Known rows, with every step that occurs:
p/f/u/v/g: [-1.23  0.56  2.06 -1.10 -0.63 -1.16 -0.77 -0.48  3.24 -1.05 -0.32  0.10
  0.31 -2.74  0.77  0.26 -2.46  0.15 -0.26  2.04]
u/v/g/j: [-1.01 -2.71  5.61 -0.09  0.83  1.09 -0.38  0.59  0.24 -1.91 -0.13 -2.60
  0.39 -2.53  1.36  0.06 -3.64 -0.19 -0.74  0.94]
v/p: [-1.56 -2.19  1.83  0.63 -0.28 -1.31 -0.96  0.59  0.07 -2.13 -1.46 -0.52
  1.57  0.28  3.51  1.90  0.41  0.35 -1.34  0.14]
v/u: [ 1.61 -0.92 -0.51 -0.36 -1.11 -1.11 -0.18  0.31  2.61 -0.46 -0.13  1.65
 -0.12  2.07  0.14  3.14  1.20  0.43 -0.09 -1.04]
u/v/p: [-1.98 -0.88  0.86  0.51 -1.71 -1.77 -1.12  0.54  0.91 -1.41 -1.14 -2.44
  1.78 -0.97  4.63  2.29 -0.55  0.71 -1.34  0.39]
p/v: [ 1.14  1.06 -0.33 -0.73 -2.43 -2.93  0.52 -0.54  1.34 -1.22 -0.69 -2.89
  0.36 -0.75  2.93  0.27 -3.01  1.05 -0.63 -0.70]
j/g/v/p/f: [ 0.48 -0.35  2.16 -0.32 -0.20 -2.43 -0.86  0.73  1.21 -0.71 -2.26 -1.02
  1.15 -1.76  5.43 -0.53 -0.04  1.05 -1.22  0.04]
p/v/g/j: [-0.22 -2.83  5.70 -0.67  0.93  0.22  0.11  0.42 -0.15 -2.96 -0.13 -2.70
  0.46 -2.36  1.33 -0.25 -4.46  0.14 -0.75  0.62]
f/g/v/p: [-1.31 -0.16  2.57  0.64 -0.33 -2.63 -1.15  0.01 -0.13 -1.57 -0.63 -2.47
  1.54 -1.98  3.94  2.41 -0.86  1.65 -0.85  0.97]
f/p/v/g: [-1.90 -0.66  3.46 -1.14 -0.05 -2.33 -0.52 -0.29  1.50 -3.06 -0.32 -2.00
  1.13 -3.29  1.83  0.61 -4.60  0.15 -0.58  2.43]
v/p/f/g: [-0.77 -0.14  3.03 -0.33  1.52  1.20 -0.30  0.12  0.68 -1.43 -1.82  1.10
  0.30 -3.70  3.37  0.40  1.33  0.78 -0.28  1.30]
g/v/p: [-0.95 -0.93  1.56  0.71 -1.22 -3.19 -1.15  0.23 -0.02 -1.22 -1.12 -2.78
  1.82  0.22  4.69  2.11 -1.14  1.24 -1.39 -0.11]
g/v/p/f/u: [-1.18  0.40  0.88 -1.45 -0.66 -1.54 -0.25 -0.23  2.73 -1.31 -1.31  0.74
  0.71  1.33  3.28  1.32  1.95  0.95 -1.16 -0.34]
j/g/v/u: [ 2.63  0.57  0.23 -0.26 -1.75 -4.92 -0.81  0.57  3.07 -0.20  0.76 -0.82
  0.04  0.29  0.41  2.69 -0.68  1.41 -0.01 -0.51]
v/p/f: [-0.26 -1.55  1.50 -0.37  0.34  0.67 -0.38  0.54  0.82 -0.93 -2.99  0.96
  1.00 -0.35  5.32 -0.08  1.48  0.20 -1.29 -0.35]
f/p/v: [-1.57  0.58  0.93 -1.48 -1.48 -2.22  0.48 -0.29  1.78 -2.46 -0.83 -3.35
  0.98 -0.76  4.00  1.08 -2.19  0.60 -1.08  0.20]
u/v/g/f: [-1.06  0.14  2.85  1.07 -0.52  0.65 -0.79  0.35  0.81 -0.25 -1.73 -0.37
 -0.55 -4.48  2.92 -1.09 -4.45  0.88 -0.51  1.42]
g/f: [-0.16 -0.07  1.58  1.22 -0.42  1.35  0.04  0.44  0.14  0.10 -2.43  0.54
 -1.07 -1.32  3.39 -1.19 -1.40  0.85 -0.83 -0.68]
j/g/f/p: [-3.00 -0.31  4.06  0.03  1.00 -0.45 -0.45  1.24  1.36 -2.14 -1.79 -0.43
 -0.25 -2.74  3.34 -0.60 -0.48  0.25 -1.16  1.27]
u/v/p/f: [-0.59 -0.52  0.73 -0.48 -0.77  0.45 -0.49  0.45  1.53 -0.45 -2.76 -0.57
  1.23 -1.39  6.20  0.25  0.70  0.47 -1.30 -0.18]

Rows:
[ 1.20  2.21  1.68 -0.23 -0.35 -1.44 -0.07 -0.85  1.00  0.75 -0.95 -1.89
 -0.25 -2.77  3.48 -0.13 -1.45  1.60 -0.09  0.25] | p/f/g/v
[-1.11  0.76  2.36 -0.44  0.68  0.97 -0.43  0.01  1.16 -1.00 -1.63 -0.09
  0.48 -4.45  4.09  0.70  0.68  1.00 -0.29  1.38] | u/v/p/f/g
[-2.89 -0.23  0.61 -0.32 -1.82 -2.16 -0.97  0.26  2.19 -2.16 -0.55 -1.50
  1.65  0.11  3.32  2.95  0.62  0.80 -1.30  0.50] | f/u/v/p
[-1.33 -1.79  5.55 -0.63  1.91  3.22  0.16  0.84 -0.08 -1.95 -1.26 -1.71
  0.36 -3.54  4.00  0.40  0.27  0.58 -0.79  0.36] | u/v/p/f/g/j
[ 2.33  1.18  0.28 -0.84 -0.76 -1.26 -0.19 -0.26  2.70  0.42 -0.11  0.44
 -0.24 -0.61  1.74  2.89  0.51  1.73  0.36 -0.44] | p/f/g/v/u
[ 2.26  0.26 -1.33 -1.21 -2.42 -2.51  0.27  0.03  3.03 -1.17  0.15 -0.41
  0.18  0.94  1.27  3.24 -0.90  1.25 -0.09 -1.23] | p/v/u
[ 0.10 -0.08 -0.37 -1.84 -1.63 -2.05  0.24  0.18  3.28 -2.11  0.05 -0.74
  0.64  0.95  2.11  3.77 -0.18  0.86 -0.43 -0.49] | f/p/v/u
[ 0.11  0.35  0.91 -1.45 -1.21 -2.38 -0.07  1.03  3.37 -2.38 -0.24 -0.51
  0.08 -1.41  2.34  2.50 -0.91  1.37 -0.38  0.02] | j/g/f/p/v/u
[ 2.28  0.27 -0.79 -0.26 -2.04 -2.92 -0.38 -0.11  2.52  0.42  0.22 -0.56
  0.17  1.99  1.35  3.46 -0.45  1.36 -0.15 -1.29] | g/v/u
[-3.23 -0.01  1.04  0.09 -1.61 -0.88 -0.94  0.58  1.75 -1.93 -1.22 -1.04
  1.14 -0.95  4.37  2.25  0.16  1.23 -1.41  0.43] | g/f/u/v/p
[ 1.61  1.44  1.76  0.45 -1.59 -5.94 -0.83  0.11  1.53 -0.03  0.07 -3.41
  0.16 -1.65  1.79 -0.38 -2.85  1.30 -0.51  0.17] | j/g/v
[-1.63 -0.35  0.97 -1.51 -0.04 -0.26 -0.12  0.04  2.80 -1.95 -1.56  2.17
  0.59  1.33  2.51  1.12  2.93  0.32 -1.12 -0.20] | v/p/f/u
[-3.84 -1.35  4.62  0.04  1.50  1.34 -0.57  0.62  0.74 -2.11 -1.97  0.29
  0.12 -2.77  3.25 -0.11 -2.02 -0.06 -1.08  1.97] | v/g/f/p
[ 0.22 -0.38  2.49 -0.52 -0.84 -2.92 -0.51 -0.48  1.28 -2.15 -0.18 -1.60
  0.64 -3.29  0.91 -0.08 -5.28  0.48 -0.23  1.70] | p/v/g
[ 1.82  1.06  0.22 -0.35 -1.13 -2.27 -0.41 -0.32  2.38  0.04  0.73 -0.29
 -0.13 -0.28  0.61  3.70 -0.20  1.72  0.41 -0.24] | f/g/v/u
[-1.94  0.18  2.71 -0.26  0.17 -0.15 -0.33 -0.05  2.23 -1.73 -0.75  2.33
 -0.82 -1.17 -0.07  0.02 -1.18  0.65 -0.49  1.06] | v/g/f/u
[-0.67 -1.93  5.61 -0.08  2.13  2.30  0.44  0.47 -0.55 -2.01 -0.19 -1.35
 -0.48 -2.14  0.86  0.37 -0.50  0.29 -0.37  0.15] | f/g/j
[ 0.63  2.07  1.63  0.36 -0.84 -2.80 -0.34 -0.91  0.63  0.27  0.04 -2.81
 -0.07 -2.26  2.06  0.96 -2.23  1.63 -0.05  0.52] | f/g/v
[-0.66 -0.67  2.64  0.70 -0.92 -5.21 -1.58  0.85  0.50 -1.80 -0.63 -2.97
  1.71 -1.47  3.74  1.29 -1.42  1.34 -1.24  0.67] | j/g/v/p
[-1.71  0.45  2.09 -0.63 -1.03 -2.17 -0.98 -0.50  2.93 -1.54  0.47 -0.63
  0.42 -2.47 -0.37  1.08 -3.02  0.18 -0.23  2.28] | f/u/v/g
[-0.64 -3.77  6.37  0.02  2.00  1.35 -0.26  0.70 -0.43 -2.40 -0.37 -1.10
  0.20 -1.50  0.45 -0.32 -2.94 -0.46 -0.76  0.68] | v/g/j
